Each row comes from the steps of one walk. Every step used is in the known rows, and no mark comes twice. Write the walk behind each row, first mark first.
Known rows:
G -> V -> E: [-17  -8 -65   1   1 -19 -28   2   1  37 -29 -15 -45 -32  25 -33   8  -8
 -32  34   0  41   9  44 -31 -31  23 -22  -1   5  -9  12   0  37 -39  15
  11 -12]
Y -> U -> S: [-15  30 -22 -19  27 -17 -10   2  27   8   7  19  20   0 -23  16   4 -11
   6  23 -11  -2  -9  36   1 -26  -7  12  -6  52  25   4 -11 -22  39 -14
  -7 -25]
U -> V -> N: [ -4   7 -40   7 -21  -8  44  10 -58   6 -17 -35 -15  -9 -46 -25 -36   9
  12  27  18 -15 -14 -11  -7  24  13 -17   2  -7  23  -1   0 -24 -40   9
   4   3]
S -> E -> V -> U -> A -> T: [-18   5 -31  47 -22  -6   7  28 -23 -23  -8  19 -22  43  -1 -86  22 -10
  -3 -12  41  -9 -47 -37  42 -11   9 -24  22  29  17 -14 -15 -12  20   7
 -20  17]
W -> V -> U -> S: [-30   6 -84   8  25  10  28  56 -24  15   7  18 -22   7 -31 -50 -24   1
  50  -1  50   4  -6 -23  13   9  11   0  22  37  39 -47  16 -30  31 -19
 -10  -1]
S -> E -> V: [-18  17 -13  44  -8 -19  -3  13 -19  -7 -10  10 -10  37  12 -56  21   9
 -25  -3  11  -4 -15 -35  41 -11  25 -24  15  -2   6 -11  -3 -23   4   5
 -26  13]
S -> E -> V -> W: [-19  16 -25  57 -19 -21   0   5 -19  -9 -11  10 -20  48  22 -64  16   5
 -32 -10  18   6 -24 -39  42   3  26 -16   9 -10   5 -20  10 -10   9   8
 -27  11]
G -> V -> U -> A: [-31 -16 -59 -12   9  -2   3  21 -22  -3  -9   5 -26 -15 -18 -68 -21  -5
   5  21  15  16 -28  20 -16 -29   2 -11  19  61   5  -9 -29  32 -13  23
  11   2]
E -> V -> N -> Y -> T -> H: [ 45   5 -23  63  -1 -23  18  41 -21  11 -51 -41 -19  -6 -21 -25  -9  12
  12 -32  24   0  17 -28 -24 -21  14 -13  47  23  34 -12  -4 -22  23  -8
  -8 -18]
Y -> T -> H: [ 14  40 -29   2 -38 -20  10  19  20  11 -13  13  -8 -47  23  16  31  -5
  31 -25   1  51  -2  24 -34 -27 -19 -23   4  23  23 -19 -10  -4 -11  -3
   9 -51]
A -> U -> V -> T -> H: [-18  22 -64 -22 -16   5  22 -14  -4  15 -38 -20  -2  17  -8  14 -15 -18
 -13  13  43  18 -76 -19 -16 -13 -30 -18   5  -3  -3   7 -14 -26   6   1
  17 -19]
U -> A -> T: [ -6  -6 -11  25 -20  16  22  17 -12 -33   3  -3  -3  -6 -14 -36   9 -13
  24 -33  47  -9 -48   5  38 -24 -10 -26   6  38  20  14 -26  30  -6  18
  30 -17]
R -> V: [-43   8  -6 -16 -14 -19  20 -12   2  -5  -3 -19  14   1 -37   4  23  20
  30   8  21  -1  19  -8 -14  -8 -21  -5 -15 -17 -32 -37  -8  -8   4  30
 -19  28]
N -> Y -> U -> A -> T: [-10 -10  10  33  11  -3  -9 -16  11  -8 -17  -8  43 -17 -14  15  26 -14
  -6 -14  10 -39 -18  37 -10 -23 -44  15  22  32  12  33  -4  11  52 -22
  24 -34]
G -> V: [-20  -5 -52 -15  14 -19 -13   4  -3  17 -18  -1 -18 -26  13 -34 -22  10
 -21  18 -14  29   1  23 -21 -32  16 -19   6  20 -13   4  -8  25 -31  10
  16 -11]
E -> S: [  9  -9  16  27  35  16 -32  -3  17  21   1  -1  25  19   0   8 -14  21
   7 -24  25   7  -7 -16  10  13 -13 -34 -16  33  33  13  18 -23  11   9
 -31  -4]
D -> T -> V -> U: [  7  34 -18 -16  18  40  12  -8   3   2  -9   2 -40  27   2 -24  -4  38
   3  -2  27  -6 -48  -6 -47 -26  18  10  15   0  17 -22  -4 -18  15 -39
  41   0]
S -> E: [-29  14  -9  27 -16  -4  -4  -5 -14 -17  10  27  -8  15  22 -39  27  -4
 -20  13  -9  -5 -13  -8  27  10  13  -9   0 -10  -6  -6  -2 -14 -16  16
  -4  10]
T -> V -> U -> S: [-10  10 -74 -14  12  24  51  23 -13  -6 -37   7 -20  16 -55  -9 -11   0
  28  35  54  19 -54  27 -38 -13   2  37  27  23  32 -25 -24 -20  22 -13
  12  24]
N -> V -> U: [-21   3 -58 -22  10  -3  42  14 -11   1   7  -3 -19  23 -11 -29  -3 -16
  32 -13   9   1 -31  11  -2  23  -2   7  32   6 -23 -25  -7 -11  16  10
  -1  42]
G -> V -> U -> A -> T -> H: [-18 -13 -81 -11  -8  -6  -1  31 -10  -6 -10   8 -28 -27 -10 -68 -16 -23
  17   3  29  40 -48  15 -28 -34 -11 -22  14  70   6  -9 -27  32 -13  19
  26 -18]
U -> A -> T -> V -> G: [-13  -8 -35  22 -10  31  48  10 -17 -31 -17  -3  -8 -13 -33 -32   8 -13
  16 -28  66  11 -70  27  20 -19  -6 -21  17  26  24  16 -34  40  -5  17
  34   1]
Y -> U -> A -> T: [-14  14 -13   5   6  -5 -11  -6  11 -18   7   9  28 -11 -17 -12   9 -29
   0 -19   2  -8 -37  31  21 -30 -34 -17 -12  64  22  23 -23   2  30 -16
  16 -27]
D -> T -> V -> N: [ 23  38 -18   6  22  36  20  -7 -10   1 -17 -16 -48   8   3 -23 -17  46
  -5  -6   9  -9 -24  -6 -48 -22  40   4  16 -13  19 -15  -3 -25 -13 -28
  57  -6]
A -> U -> S -> E -> V: [-26  27 -48  -4  14   5  15  16  13  -8 -27   4  -2  47  -4 -12   9 -13
  -4  11  27  10 -55 -18  28 -36   1  -7  33  11  -8 -15 -31 -39  30  14
  14 -11]
U -> A: [-22   3  15  24   0  12  24  10 -30 -31   8 -11  10  -1 -33 -27   8   6
  19 -10  29 -18 -21   6  40 -18   3 -14  12  30  24   4 -29  17 -12  31
  11  -6]
T -> V -> N -> Y -> U -> A: [  5   5 -49  41  25  19  50   2 -38 -17 -57 -32   0 -22 -56   0 -17   5
   0  14  19  -7 -22  39 -43  -8   1  26  35  11  33   6 -26 -22   1 -11
  44   8]
Y -> N: [ 11  26  -1  20  18 -22   6  18 -23  -7  -2 -24  24   4   7  -7  16   1
   1   3 -15  20  38  25  -3 -10   3  -9 -23  15   9  13  -6 -23 -15   9
  -6 -26]
N -> A: [-25 -23  17  10 -14   4  17 -17   4  38 -17  -4 -13   6   3  -6  21  16
  28 -36  19 -18   1   2  37  34  20  12  14  19 -10 -13 -39  28  32 -24
  21 -10]
R -> V -> N: [-19   2 -18   9 -12 -13  36   2 -20 -12 -11 -34 -11 -13 -50 -16   0  14
  39  11   9 -10  35 -15 -29  10  -6   0  -5 -11 -23 -41 -12 -18 -12  43
  -7  33]
N -> V -> T -> H: [ -2  22 -74   1  -2 -15  41   0   3  25  -9 -11 -38  -3  14  -2  -5  -1
  15 -17  23  22 -31  10 -20  14  15  -7  15  -9  -4  -3   8   2  -8  20
   0  17]
G -> V -> T -> H: [  0   2 -82  -1  -3 -20  -9   2   7  36 -29   3 -50 -38  23 -27 -29   7
 -21  21  15  45 -15  15 -54 -29  17 -16  -3  30  11  12   1  36 -30  17
   7 -21]
E -> V -> N -> A: [ 28 -12 -12  52   5 -14  24  30 -28  23 -45 -40 -35  20 -27 -48 -22  22
  15 -39  27 -16  16 -41  20   6  42 -10  39  28  21 -18 -26 -10  30 -14
  -8   7]
C -> N -> A -> T: [-17 -20 -29  35 -46 -29  10  -8  36  34  -2  12 -26  27  25  -5  40  31
  47 -21  41 -19   9 -19  16  17   0  -1 -10  27 -10   6 -16 -23  45 -12
  33 -12]
E -> V: [ 17   6  -7  24  11 -21  -1  25  -8  13 -29 -24  -5  31 -16 -25  -8  19
  -7 -24  28   1  -1 -35  19 -29  17 -21  22  13  16  -8  -2 -13  28 -16
 -31   5]

Which walk is each row?
[-19   5 -32  13 -18  -4  -5  -7 -23  44 -20 -36  -5   8 -21  -2  10   6
  -4  30  56   7 -25   9   3  11  -1 -40 -22 -12  34  19  22 -11 -29   4
 -29  -6] : U -> V -> E -> S
[ 36  -3 -13  57  22 -21   6  27 -22   9 -46 -42  -8  11 -32 -29 -21  10
  -7 -20  12 -24  17 -25 -12 -17  13  -3  41  27  27   1  -2 -26  40 -18
 -15  -2] : E -> V -> N -> Y -> U
[  0  15 -65  39  22  12  49   8 -28 -11 -56 -15 -10 -14 -46  -4 -10   5
  -3  32  15  -3 -22  38 -45  -5  14  33  36   5  31  -2 -19 -35   2 -10
  38   9] : T -> V -> N -> Y -> U -> S -> E
[-17  18 -41 -27  18  15  17  11  21  -5 -21  -1   4  30  -9  15   0 -18
   8  12  22  12 -47  -1   8 -29 -11   6  26  13 -11 -11 -30 -28  28  12
  27 -18] : A -> U -> S
[  8  42  -8 -11  21  33   9 -16   4   5 -12  -6 -30  17  12  -8  -1  49
 -10  -8  15  -4 -36  -2 -37 -35  30  -1   8 -18  12 -13   1 -18  -3 -38
  48 -10] : D -> T -> V
[-18   0  -2  31  26 -11  -2 -10  16  11 -22   7  28   1 -20  12  30  -4
 -17  10  14 -27  -9  36 -14 -14 -14  23  36  19  15  19   1   4  66 -13
 -12 -18] : N -> Y -> U -> S -> E -> V -> G
[-21  27 -29  18  18 -23   3  10   8  13  -8  16  -2  13 -23 -24  10  -4
   8  11  -5 -14  -7  17  25 -11  18   7  11  60  29  -8 -28 -29  45 -14
  -6 -19] : Y -> U -> S -> E -> V -> N -> A
[-28 -14 -12  34 -32 -31  11 -13  23  36   1   6 -19  32  12   1  40  44
  44  -5  28 -25  28 -18  18  21   9   8  -6  23  -7  -2 -18 -31  41  -3
  19  -5] : C -> N -> A
[-14   8 -25  57  -8  -9  14  13 -28  -3 -30  -4 -27  36   5 -67  11   2
 -15 -15  10 -13 -18 -41  42   9  32 -18  33   8   0 -18 -27 -28  13   5
   0  12] : S -> E -> V -> N -> A -> U
[-44  -5 -32  18 -35 -28  21 -20  18  37 -14  -6  -9  44   5   6  34  37
  38   0  39 -21  -4 -24  22  14  -6  -2   0  17 -17  -1 -28 -48  44  -5
  31 -11] : C -> N -> A -> U -> V
[-19   0 -35  49 -14 -31   5 -13  27   3 -13   2  18  14  -6  19  42  24
  18  10  34 -30  -1  16 -25 -24 -36  12   2  29  12  31   2 -46  54 -11
  32 -18] : C -> N -> Y -> U -> A -> T -> V
[ -5  -3   1  32   4  -8 -13  -9  14 -10 -15  -9  48 -27 -14  21  32 -24
   4 -20  16 -18 -25  32 -21 -25 -50   8  18  39  16  28  -5   5  48 -19
  29 -48] : N -> Y -> U -> A -> T -> H
[-33  -4 -28 -22 -15   5  42 -18 -31  19  -6 -11   0  -9 -42  -8  -8   2
  -9  20  43   9 -43  16  -2  28   1 -23   1 -26   7  11   2  25 -19  14
 -22  16] : U -> V -> G
[-20  27 -42  31  -4 -15  23  34  -1  -3  -6  19 -27  45  -8 -43  11  15
  11  20  42   5 -23 -13  38 -15  45   3  20  13  29 -28  -1 -14  13  25
 -23  -5] : U -> S -> E -> V -> W
[-20   0 -13  24 -18 -17  42  -2 -13  -5 -27 -35  -5 -27 -42  -2  16  21
  40   7  11 -22  44   5 -45   3 -19  10  13 -13 -19 -35  -9 -11   3  34
  -3  19] : R -> V -> N -> Y -> T
[-22   8 -71  36  13   1  -2  28 -21  38  -9 -15 -29 -16   8 -30   9  -5
   6  -6  35  21  25  -3  12   7  20 -26   1 -13  26 -17  35 -12  -6 -21
  -4 -11] : W -> V -> E
[ 23  48   8  -8  -3  12 -24   1  20   4  21  -1 -19  -2  32  -7  16  23
  14 -30  10  20 -28 -29 -40 -30  12 -23  -4   4  10 -21  10 -19  -6 -18
  44 -50] : D -> T -> H
[-15 -26 -49   3 -26  20  43   5  18  33 -40   9 -36   8  -8 -19  15  -3
  51 -37  65   1 -52  14  16  20  10  20  23  40   6 -16 -49  31  49 -40
  45  -9] : N -> A -> T -> V -> U -> S
[  2 -20 -56  24  18 -14   2  13 -24  12 -36 -22 -31 -44  -2 -41 -35   7
 -15  20 -21   5  22  25 -49 -13  20  -2  30  21  -5   8  -7  18 -32  19
  35 -11] : G -> V -> N -> Y
[-14   8 -22  24 -24 -22  38   5 -10  -6 -25 -36  -1 -37 -42   3  22  12
  49   0  16  -3  36   0 -57   0 -24   3   9  -7 -15 -41 -11 -16  -1  38
   4   5] : R -> V -> N -> Y -> T -> H
[-21  15 -76  -5   7  22  50  22 -16 -11 -34  16 -23  21 -48 -21  -2  -2
  20  40  52  18 -59  24 -29  -9   7  33  26  19  30 -27 -25 -24  16  -8
  11  29] : T -> V -> U -> S -> E
[-18  29 -34  21   3 -15  21  40  -3  -1  -5  18 -21  35 -15 -37  15  17
  15  25  36  -3 -17 -10  37 -25  44  -2  26  19  29 -22 -11 -22  10  24
 -22  -4] : U -> S -> E -> V
[ 10  39 -17   0  13  33  -2 -17   8  20 -19 -16 -49  14  21  -9  20  37
 -17   4  26   5 -29  13 -44 -34  34  -2   4 -28  16  -6   6  -8  -8 -35
  45 -11] : D -> T -> V -> E
[-12  13 -39  47 -29 -11   4  35 -20 -25  -6  18 -17  33  -3 -81  27 -19
   6 -19  46  10 -55 -40  31 -14   2 -30  20  36  20 -19 -16 -17  16  10
 -14   3] : S -> E -> V -> U -> A -> T -> H
[-19   2 -41  -6 -10  11  21  35  -4 -13  13  39 -32  32 -26 -48   7 -18
  39  38  38 -10 -36  -3  -2  10   3  28  22  45  24 -33 -14 -12  32  19
 -19  17] : V -> U -> S -> E
[ -4   4 -27  24  -4   5  39   7   9  13 -50   3  -2 -18 -14  24  27  13
  20  12  32 -16  -9  53 -50 -23 -21  39  49   9  28  -3  -7   5  40 -20
  15 -20] : N -> Y -> T -> V -> U -> S
[ -6  33 -50   1  29 -25  43  37 -27  -5   4 -21   5  23 -10 -27  14  -6
  35   3   2  21  14  38  -1  -1   9   1   4  26   2 -10 -14 -33  -2  23
  -7  -1] : Y -> N -> V -> U -> S
[ 19 -11 -80  -5 -22  22  25  17  15  -9 -34  13 -28  -2  -5 -19  -8 -31
  16 -16  54  26 -73  12 -33 -12 -26   4   7  20   9   2 -10   6  21 -34
  36   6] : A -> T -> V -> U
[-30  -4 -77  25  11  19  28  50 -35  -4   8  12 -16   0 -26 -69 -19 -11
  46 -30  60   0 -25 -28  27   6  -8 -19  19  45  37 -33   8 -12  24 -19
   6  -3] : W -> V -> U -> A -> T
[-26  -3 -45 -19  24   4  52 -12  -3  13   7  -5 -15  -2  -6 -10   6 -10
   3 -26   7  23 -26  38   2  35  16 -12  33 -31 -34  -4  -4  30  -3  32
  -6  47] : N -> V -> G
[ -1  34 -45   2 -14   0  41   3   5  14 -45   9 -19 -27   4  15  14  20
   7  -3   8  27 -11  51 -30 -32  -1   1  16   1  28 -11 -20  -3  -8 -22
  13 -10] : Y -> T -> V
[ -4  32 -63  -8 -15   7  53  20   7  11 -42  22 -32 -16 -14   0  11  12
  31  13  29  23 -24  51 -38 -28  -3  17  26  26  40 -25 -27  -6  12 -17
   5  -4] : Y -> T -> V -> U -> S
[-26  11 -48 -11  -1  12  -2 -16  -1  24 -38 -34   9  29  -7  13   6 -22
 -18  14  42  18 -60  -4   4 -10 -30 -33   0  -9  -6  12  -8 -32   3   1
  10 -14] : A -> U -> V -> E -> S
[ -7 -30 -35  28 -21  21  15 -13  24  52 -47  -9 -30   3  13  -6  26   0
  28 -50  64  12 -40  18  20  25   8  -7   5  25   7   5 -33  31  36 -40
  38 -14] : N -> A -> T -> V -> E -> S
[-28  11 -71   9 -14 -37  36  18  17  12  19  11 -29  46  -7 -14  24  27
  58  19  31 -11   2  -6  -6   7   3   8  12  21  -8 -15   2 -59  32  27
   3  27] : C -> N -> V -> U -> S
[-16  38 -53  12  24 -26  42  36 -32 -11   7 -12   3  29  -2 -40  24  -8
  29   8  -1  19   9  34   7   3  15  -2   4  23  -1 -12 -14 -38  -8  28
  -8   2] : Y -> N -> V -> U -> S -> E
[ 40   0 -19  48  12 -16  16  39 -31   4 -37 -39 -29  17 -28 -45 -31  14
   2 -20  19  -7  15 -42   2 -11  32 -15  32  19  26 -12  -6 -24  14  -3
 -19  11] : E -> V -> N
[ -5  -2 -30  23 -18  -7  42   5 -56   9 -29 -42  -3 -14 -47 -14 -26  11
   9  26  23 -33 -10  -3 -18  22   2  -3  17 -13  20   7   6 -20 -26   4
  11  -4] : U -> V -> N -> Y
[ 14   4 -23  43  -5 -22   5  13  -7   9 -29 -25 -18  49   0 -37 -15  14
 -17 -33  39  17 -15 -43  20 -11  17  -9  12   1  14 -22  17   5  36 -11
 -33   0] : E -> V -> W
[-19   3 -63  50  30   9 -17  26 -12  48  -9 -16 -17  -5   7 -26   2   5
   8 -18  48  24  20 -10  18  13  13 -43  -7   3  42 -10  42 -25  -1 -17
 -19 -12] : W -> V -> E -> S
[  9  -5 -68  25   3 -22   5  21 -16  16 -40 -18 -33 -64   7 -35 -23   2
  -2  10 -18  28  19  31 -63 -23  12 -11  30  31   4  -1 -11  16 -36  18
  39 -33] : G -> V -> N -> Y -> T -> H
[ -4  -4 -35  41  -8  28  21  14 -10 -17 -24 -17  -7  -4 -22 -27  15  -9
  18 -25  75  11 -62  22  23 -27  -8 -32   3  36  41  21 -23  20  -9  12
  28 -11] : U -> A -> T -> V -> E -> S
[-22  15 -35  -2 -31 -21  25 -15  12  14 -16 -16 -18 -11 -26   9  16  17
  30  12  49  14   1 -16 -47  -5 -20  -2 -24  -7  -8 -28   3   4   4  37
 -29  17] : R -> V -> T -> H
[-13  -5  -7  33  15   3   4 -18   6  -8 -31 -11  43 -17 -24  20  23 -12
  -7  -9  19 -31 -28  46 -19 -27 -42  20  24  29  17  32  -9   6  51 -29
  32 -29] : N -> Y -> U -> A -> T -> V
[-37 -11 -13  -8  -1  15  29 -10  19  35 -32  -5 -10  28  -4   5  20   3
  34 -27  33  -9 -32   1  42  13  12  16  31  29 -18 -20 -60   8  52 -14
  40 -22] : N -> A -> U -> S
[-23  11 -61   7   0 -15  43  -9  -6   4   3 -16 -21  28  19 -18  -6  -4
   5 -31   4  22 -26  11  16  29  14   3  16 -31 -30 -26  17   8  -2  17
   7  23] : N -> V -> W
